Known rows, with every way that one mark hangs from another
Z_361[Z_741]: [-24.6  -6.9  -2.6 -12.2  -1.0  22.8   3.2 -18.8  43.1  -0.2 -12.4  18.7
 -26.5  -4.3   1.8   4.1   0.8   9.1 -28.4  -4.6  11.1  17.0   2.2  32.9
  16.7  30.7   3.0   1.3   9.1   7.3  -5.1]
Z_563[Z_346 Z_852]: [-15.1 -14.5 -12.1 -16.1   2.9  -1.6  14.1  -8.6  39.9  11.7 -23.0  24.6
 -12.1  -3.1  -7.6  14.6   7.9   9.2 -29.4   4.8  16.6   1.6  37.8  38.9
  15.8  30.1  -3.5  35.1  -1.9  -1.4   6.2]
Z_507[Z_346[Z_563]]: [-14.9  -1.0  -5.7 -25.3  12.0   2.9   4.1 -23.2  34.9  12.4 -14.1  22.6
  -9.5   4.8   5.5   6.8   1.8   7.9 -33.0  -3.8   9.5   1.3  37.7  25.9
  13.0  35.0  -6.6  15.2   1.2  -0.6  -8.9]
Z_361[Z_741 Z_852[Z_563[Z_35[Z_443[Z_346]]]]]: [-29.5 -15.1 -10.4   4.2   4.6  14.5 -31.7 -26.0  43.8  10.4 -15.8  12.1
 -22.9   5.5 -36.7  21.3  -2.8  -0.4 -38.3  16.9  27.2  10.8  57.5  31.2
   8.3  34.8 -24.9  26.7   6.6  -2.6   2.9]
Z_35[Z_507]: [-10.0 -11.8   0.1  -9.2   5.8  12.2  10.5 -22.2  44.5  -7.2  -9.0  19.1
 -19.9  -2.2  -5.7   5.9  -1.1  17.7 -22.7  -7.1  -1.6  24.1   5.9  35.4
  16.0  34.4   8.6  25.2   8.4   3.5  -0.8]
Z_443[Z_346[Z_563]]: [-17.1  -4.1  -1.9 -19.8   7.0 -10.0  -2.6 -23.8  33.1   6.3 -16.4  24.1
 -15.7   5.0   8.5   7.4 -10.0  13.1 -30.2  -1.7   3.0   6.0  45.7  23.5
  15.8  34.8  -8.4   2.8   5.2  -5.3  -7.2]
Z_852[Z_563]: [-14.3  -4.7   5.7 -17.5  -2.6  20.5   4.9 -25.1  44.5  10.9 -15.6  11.5
 -26.7   0.3  -0.8  13.3   2.2   6.7 -28.1  -5.3  -2.2  12.6  20.9  21.1
  11.3  36.1   2.9  11.7   9.0   5.1  -1.1]
Z_385[Z_507 Z_563[Z_35 Z_346 Z_852]]: [-11.9 -20.7 -18.6 -13.4   1.0  -3.6  12.8 -13.3  45.2  22.6 -20.6  33.0
  -9.6 -11.6 -54.9  19.1  -4.3   1.8 -42.0  -5.4  -2.8 -23.1  55.3  36.2
  10.9  28.0 -10.0  53.7   2.7  -1.4   9.8]
Z_507[Z_346[Z_563[Z_35[Z_443]]]]: [-19.1  -4.4 -12.7  -9.6  16.7   9.3   0.6 -25.2  30.4  19.3 -15.1  14.3
  -3.1   9.6  -9.8  17.4   0.2   6.7 -35.7   9.1  25.0  -5.8  47.0  23.6
  14.3  38.3 -11.6  33.0   2.5  -7.3  -3.2]
Z_35[Z_507 Z_563]: [-12.3 -19.9   3.6  -5.5   7.8  11.1   1.7 -15.2  45.9  -6.0  -8.8  17.7
 -16.1   4.2  -9.4   4.1 -17.8  19.2 -24.9 -10.5 -18.7  38.9  26.6  36.0
   8.1  38.5   1.6  39.8   7.7  -1.9   0.2]
Z_563[Z_35[Z_443[Z_346] Z_507] Z_852]: [-16.4 -24.8 -19.1   5.8  11.9  -3.9  -3.9 -17.7  36.5   1.4 -12.3  25.1
  -9.6   7.6 -25.6  18.1  -1.4  11.1 -33.6  12.7  20.6   5.3  46.3  34.1
  15.1  34.8  -9.2  56.0   1.2  -7.6   6.7]
Z_385[Z_507]: [-10.9  -5.7   0.5 -15.0   5.4  15.9  13.7 -18.0  42.9   1.6  -6.6  19.1
 -19.9  -5.7  -1.6   6.2   0.4  13.1 -30.2 -13.5 -21.8   4.1  11.4  25.0
  18.5  31.9  12.2   7.9  14.7   5.7  -5.1]
Z_346[Z_507 Z_563[Z_852]]: [-24.1 -20.0 -14.9 -39.1   0.3   3.9   0.1 -25.6  44.4  11.5 -13.8  22.8
  -9.9  -6.0   6.0  12.9 -10.0  12.0 -32.1  -6.3  -6.7  -6.0  48.6  43.8
  13.0  38.7  -8.9  47.7   5.6  -8.8   6.8]
Z_443[Z_346 Z_385]: [-15.0  -3.3   3.4 -11.2  -0.7  -0.5   1.7  -9.0  35.8   3.6 -11.4  34.9
 -29.6   8.0  25.1   3.1 -25.5   8.1 -33.3   1.8  -4.8  -0.5  45.0  16.7
  20.9  31.0  -1.6   7.9  12.3  -4.5 -17.1]
Z_443[Z_385[Z_507]]: [-13.6  -3.9   1.0 -16.6  -1.2  11.5  12.9  -9.5  45.3   4.5  -3.7  29.7
 -27.5  -5.5  10.8   3.4 -17.3  10.5 -34.9 -10.4 -30.4  -2.4  25.6  20.0
  19.7  31.3  11.1  17.7  20.6   2.7 -11.7]
Z_346[Z_507 Z_563]: [-19.7 -13.1  -5.0 -32.2   2.8  11.9  -0.1 -28.7  40.0   7.6  -9.6  15.5
 -15.1  -4.0  14.3   8.5 -11.2  14.9 -26.4 -10.2 -14.2   2.8  37.5  35.3
  16.7  38.9  -3.8  22.1  10.0  -9.4  -2.1]
Z_507[Z_346]: [ -9.9  -2.2  -1.2 -17.0  12.0  15.9   8.9 -16.1  34.6   6.6 -11.3  22.5
 -15.3   6.9  10.2   5.0   3.0   6.1 -32.1  -2.6   9.4   0.7  23.6  24.0
  16.7  31.8   1.2  11.4   3.3   3.4 -12.6]
Z_385[Z_507 Z_563[Z_346]]: [ -6.7 -17.1  -7.4 -12.3   6.6   0.3  13.3 -12.3  41.9  11.4 -17.1  19.7
  -6.1 -11.8 -26.6  12.2   4.2   9.0 -35.3 -12.9 -34.4  -4.7  36.0  29.8
  15.5  27.5  -3.7  15.3  10.5   0.1   2.6]
Z_172[Z_507[Z_346]]: [ -6.2 -18.0  -4.8 -16.6  14.2  15.6  -0.9  -9.8  36.5   1.2 -14.2  31.1
 -11.5  -0.7  19.0  -1.4   8.4   9.4 -32.6 -12.5   7.1  -2.1  24.1  30.3
  15.6  32.8   6.0  24.7   3.9   5.7 -10.5]
Z_507[Z_346[Z_563[Z_35[Z_443[Z_385]] Z_852]]]: [-26.4  -9.5 -22.4 -16.4   7.6  -4.4   0.1 -13.4  36.4  25.8 -14.5  33.4
  -6.7   8.1  -7.7  18.5 -17.7   1.2 -45.1  16.9  22.6 -20.4  71.3  27.5
  12.4  37.4 -17.5  67.9   4.6  -9.0  -0.7]
Z_172[Z_507[Z_346[Z_563[Z_852]]]]: [-14.6 -24.6 -20.3 -30.9  12.6  -5.8  -5.1 -13.3  39.8  11.2 -18.7  39.2
   1.2  -4.7   6.6   5.9   7.7   8.4 -38.9  -8.1  13.3 -10.1  46.5  41.6
   8.4  35.2  -6.8  55.0  -1.1   2.0   2.1]
Z_172[Z_507]: [-10.2 -19.1   0.2 -13.8   4.6  18.9   2.8 -14.3  41.0  -0.1 -18.4  26.9
 -19.4  -5.2  17.7   1.3   0.8  17.2 -25.8 -14.9  -1.1   7.3  10.7  34.5
  18.2  34.7  12.5  22.4  10.8   6.9  -3.2]

Rows
[-19.9 -28.5  -3.3  -4.6   9.6   7.1 -16.6  -3.9  33.6   1.4  -4.6  15.3
 -12.6  13.3  32.7   7.6 -37.8  13.4 -37.4   3.6 -48.4  10.5  81.9  22.0
  17.4  39.0 -16.9  37.1  18.1 -24.7  -9.3] : Z_35[Z_443[Z_346[Z_507] Z_385] Z_563]
[-19.0 -27.0 -20.7  -8.6   7.5  11.1   2.2 -13.4  35.8  16.9 -16.7  13.1
  -7.1  -1.9 -13.5  23.8   3.8   9.0 -32.4  12.6  12.8 -12.2  62.2  41.6
  18.8  35.7 -14.0  61.8  -0.2 -17.2  11.5] : Z_563[Z_35[Z_443] Z_346[Z_507] Z_852]
[-21.6 -14.5 -16.9 -15.5  -1.5 -25.2  -7.5 -16.8  43.4  10.8 -11.1  50.0
 -23.3   2.0 -20.1  10.7 -30.8   7.7 -37.8   6.3  20.5  -5.0  70.1  32.3
   9.3  34.6 -14.2  65.7   2.0 -10.4  -1.5] : Z_443[Z_346[Z_563[Z_35[Z_507] Z_852]] Z_385]
[-12.6 -31.0 -11.4  -6.4   8.3  -8.0   2.8  -3.3  44.8   1.7 -16.7  23.7
  -6.0  -1.6 -24.7  12.1  -5.3  15.4 -28.8  -0.1  -5.4  29.4  51.5  46.6
   4.5  34.2  -9.1  65.9  -4.5  -7.6  10.4] : Z_35[Z_507 Z_563[Z_346 Z_852]]
[-16.5  -6.6  -5.9 -12.8   2.9   4.0   4.4 -31.7  42.9   7.3 -11.1  24.8
 -21.5  -2.7 -27.6  11.2 -11.9  16.2 -24.3  -4.9  22.0  14.2  26.8  34.2
  10.9  38.8  -0.8  42.7   2.8  -2.4   1.8] : Z_346[Z_563[Z_35[Z_507]]]
[-11.9 -14.5  -1.3 -16.1  -1.2  19.9  -5.0 -22.8  39.9  22.0 -12.2  14.2
 -31.3  -5.4 -16.4  19.2   1.5   2.3 -27.5  -0.1   9.4  -4.9  58.4  26.3
  10.6  35.5 -11.7  35.2  -2.1 -14.0   0.7] : Z_852[Z_563[Z_35 Z_346[Z_507]]]
[-22.2 -15.5   1.2  -0.6   5.2  15.4   2.7  -4.3  40.3   6.3 -12.3  11.8
 -12.8  12.2  17.1   9.8 -32.7  15.8 -34.4   4.4 -31.0  22.1  47.0  24.3
  15.5  40.6  -3.2  38.7  20.6  -9.0  -4.3] : Z_35[Z_443[Z_385] Z_563]
[-18.4 -22.0 -18.1   1.2   8.6  10.2   8.3 -20.7  44.2   3.9 -13.5  16.8
 -10.5   1.2 -28.1  19.6  -0.1  13.4 -30.6   9.6  21.2   9.6  26.7  40.9
  14.6  37.9  -0.8  68.0   5.3  -2.2  13.1] : Z_563[Z_35[Z_443 Z_507] Z_852]
[-15.0  -1.7  -8.1 -27.5   9.0  -3.2   3.7 -11.6  38.9  12.3  -1.6  34.5
 -13.3  -3.8   7.6   4.4 -12.8   5.6 -42.3  -8.9 -23.8 -10.8  51.6  18.7
  13.3  32.3  -3.1  24.2  11.7  -3.1 -14.9] : Z_443[Z_385[Z_507[Z_346[Z_563]]]]
[-18.4 -16.7 -17.7 -14.5   4.9 -20.3  -6.4 -25.4  40.4   6.9 -13.6  39.8
 -15.6   1.2 -31.6  13.3 -11.6  10.4 -33.0   3.2  29.1   1.6  57.5  37.0
   8.2  35.4 -14.2  56.4  -5.0  -7.2   3.1] : Z_443[Z_346[Z_563[Z_35[Z_507] Z_852]]]
[ -9.5 -10.6  -7.0 -21.0   6.3   4.7   7.7  -9.2  43.2  11.2  -6.1  35.6
 -11.5  -2.9  -4.9   4.5 -19.2  -0.6 -47.2 -12.0 -42.6 -20.8  46.9  18.9
  15.0  28.0  -4.6  25.8  17.9   2.0 -13.7] : Z_443[Z_385[Z_507[Z_346] Z_563]]
[-15.3 -20.4 -10.4  -2.4   9.5  20.7   1.8 -16.0  32.1  13.4 -13.7   5.5
 -12.9  -0.6  -6.3  18.6   2.8  11.5 -27.1   8.4   6.7  -3.5  51.5  31.8
  21.7  36.2  -9.0  36.6   3.6 -18.3   3.9] : Z_563[Z_35[Z_443] Z_346[Z_507]]
[-26.5 -19.1 -22.3  -8.8   1.2  -7.7   0.8 -18.7  47.0  11.5 -11.8  29.3
 -10.1  -1.1 -22.9  19.5 -20.8  13.0 -35.8  11.9  12.3   1.9  53.0  39.1
  12.0  39.9  -9.4  81.6  10.1  -8.8  10.6] : Z_346[Z_563[Z_35[Z_443[Z_385] Z_507] Z_852]]
[-20.8  -8.6  -4.9 -26.8  -0.9  16.0  -0.9 -32.9  40.2  15.8  -9.9  21.6
 -24.3  -2.6  -4.3  11.9 -19.9  11.5 -27.5  -6.9   9.7  -7.2  46.2  32.3
  15.1  40.1  -7.1  36.9   6.0 -11.6  -2.4] : Z_346[Z_507 Z_563[Z_35]]
[-10.3 -25.7  -7.7   4.0  25.0  13.3  -4.6  -9.9  35.9  -5.2  -5.8   6.0
   4.8  12.3  -3.1   9.5  -1.2  15.3 -33.3   1.2 -21.3  33.7  41.1  32.2
   8.5  38.3  -8.0  48.0   5.9  -8.0  -0.5] : Z_35[Z_443 Z_507[Z_346] Z_563]
[-10.7 -18.5  -1.6 -21.1   1.3  16.1  -3.6 -18.6  39.4  12.1 -12.0   6.5
 -20.9  -6.8   3.1  16.4  10.3   6.1 -26.0  -4.3 -13.4   4.1  49.4  27.7
  11.9  34.1  -9.5  21.5   2.1 -12.0   1.8] : Z_852[Z_563[Z_346[Z_507]]]
[-17.7 -18.8  -7.1  -6.5  -0.9  17.2  -7.3 -12.4  37.6  21.9 -11.2   9.2
 -24.2  -2.1  -3.7  23.6  -8.5   2.4 -33.2  11.9  -9.5  -7.1  74.1  20.4
  14.8  37.1 -15.4  47.5   9.2 -21.1   0.9] : Z_852[Z_563[Z_35[Z_443[Z_385]] Z_346[Z_507]]]
[-17.0 -32.9 -10.4 -20.3   4.6   4.3  -2.5  -5.2  41.2  10.9 -15.2  19.4
  -8.8  -1.1  -0.8  12.4 -12.3  11.2 -32.1  -2.7 -18.4   9.3  71.5  44.2
   8.8  35.9 -15.6  60.1  -1.6 -17.4   7.2] : Z_35[Z_563[Z_346[Z_507] Z_852]]
[-12.8 -16.8  -8.4   8.9   2.7   5.2  -2.5 -10.4  41.3  13.9 -11.1  14.0
 -21.1  -2.3 -27.4  23.1  -0.6   6.8 -30.2  13.9   4.6  14.9  54.9  22.4
  10.3  35.9  -8.7  55.8   5.9 -11.6   5.5] : Z_852[Z_563[Z_35[Z_443[Z_385] Z_507] Z_346]]
[-17.0  -7.1 -19.7 -26.7   9.8  -4.3   4.2 -21.6  40.3  21.5  -8.2  37.3
  -8.7  -3.2 -30.6  12.9  -1.2   0.6 -44.2  -4.1  16.7 -23.1  56.5  29.7
   7.2  33.7  -9.5  54.2  -2.0  -1.0  -1.8] : Z_385[Z_507[Z_346[Z_563[Z_35 Z_852]]]]
[-18.7 -35.1 -18.4   4.4   9.2 -10.7  -0.3   7.0  43.2   3.2 -13.9  18.5
   0.6   1.4 -12.0  16.3 -16.0  16.3 -35.2  11.5 -23.0  27.7  68.2  42.4
   8.5  36.5 -12.9  79.7   5.8 -15.7  11.1] : Z_35[Z_443[Z_385] Z_507 Z_563[Z_346 Z_852]]
[-15.4 -15.4 -11.4  -9.6   0.7   8.6  10.3 -22.9  47.9   5.1 -12.8  32.2
 -23.4  -1.7 -31.4  12.7  -8.2  10.2 -28.6   0.0  29.9   6.1  25.3  40.8
  11.9  34.7   2.2  61.7   0.9   2.3   6.1] : Z_563[Z_35[Z_507] Z_852]
[-15.1 -17.9 -20.0 -26.3  13.7 -10.9   1.6 -20.4  42.5   4.9  -9.8  30.9
  -0.7  -1.1 -12.7   9.7   6.4   9.0 -34.8  -0.2  10.8   5.7  42.1  42.1
   6.4  34.5 -10.0  54.9  -4.0  -1.4   3.9] : Z_35[Z_507[Z_346[Z_563[Z_852]]]]
[-11.2  -3.6   1.3  -6.8  -1.9  13.1   4.4 -20.5  38.9  22.4 -20.4  16.4
 -30.3  -0.8 -28.2  19.7   5.4   2.0 -27.5   3.8  27.7   2.5  45.3  19.4
   9.2  33.7  -6.1  27.3  -2.8  -4.2   1.6] : Z_852[Z_563[Z_35 Z_346]]
[-32.7 -24.0 -11.9  -5.2  -2.4  16.6 -41.0 -19.6  45.8  10.4  -5.1  20.5
 -31.0   0.9 -16.3  19.6 -23.6  -2.6 -41.9  15.5   0.4  -4.1  84.2  33.2
  10.8  35.6 -30.9  44.4  13.2 -16.2  -2.7] : Z_361[Z_741 Z_852[Z_563[Z_35[Z_443[Z_346[Z_507] Z_385]]]]]
[-14.1 -25.0 -18.2  -7.8  -5.8 -13.0   7.8  -7.8  49.2  16.7 -20.2  45.6
 -17.5  -8.4 -47.7  16.4 -23.8   4.2 -38.3   3.8   6.1 -11.4  63.5  41.9
   9.8  29.6 -14.2  78.3   3.3  -7.2   8.9] : Z_443[Z_385[Z_563[Z_35[Z_507] Z_346 Z_852]]]
[-16.1 -27.4  -7.3 -11.4   5.3   4.3   2.7 -12.8  50.0  -2.8 -11.8  24.0
 -10.8   2.3 -17.7   8.5 -16.3  16.4 -30.2  -6.6 -12.7  29.3  35.7  44.7
   5.2  38.1  -2.8  65.8   3.5  -1.9   8.3] : Z_35[Z_507 Z_563[Z_852]]
[-23.6 -18.7 -22.9 -16.1   8.4 -21.9  -5.2  -7.8  38.0   8.4  -9.1  29.8
   0.4  -0.7   4.7  15.6 -13.3   9.7 -46.0   6.7 -32.0 -10.6  70.7  24.6
  16.1  34.1 -12.1  41.2  15.6 -10.8   1.2] : Z_35[Z_443[Z_346[Z_563[Z_852]] Z_385[Z_507]]]
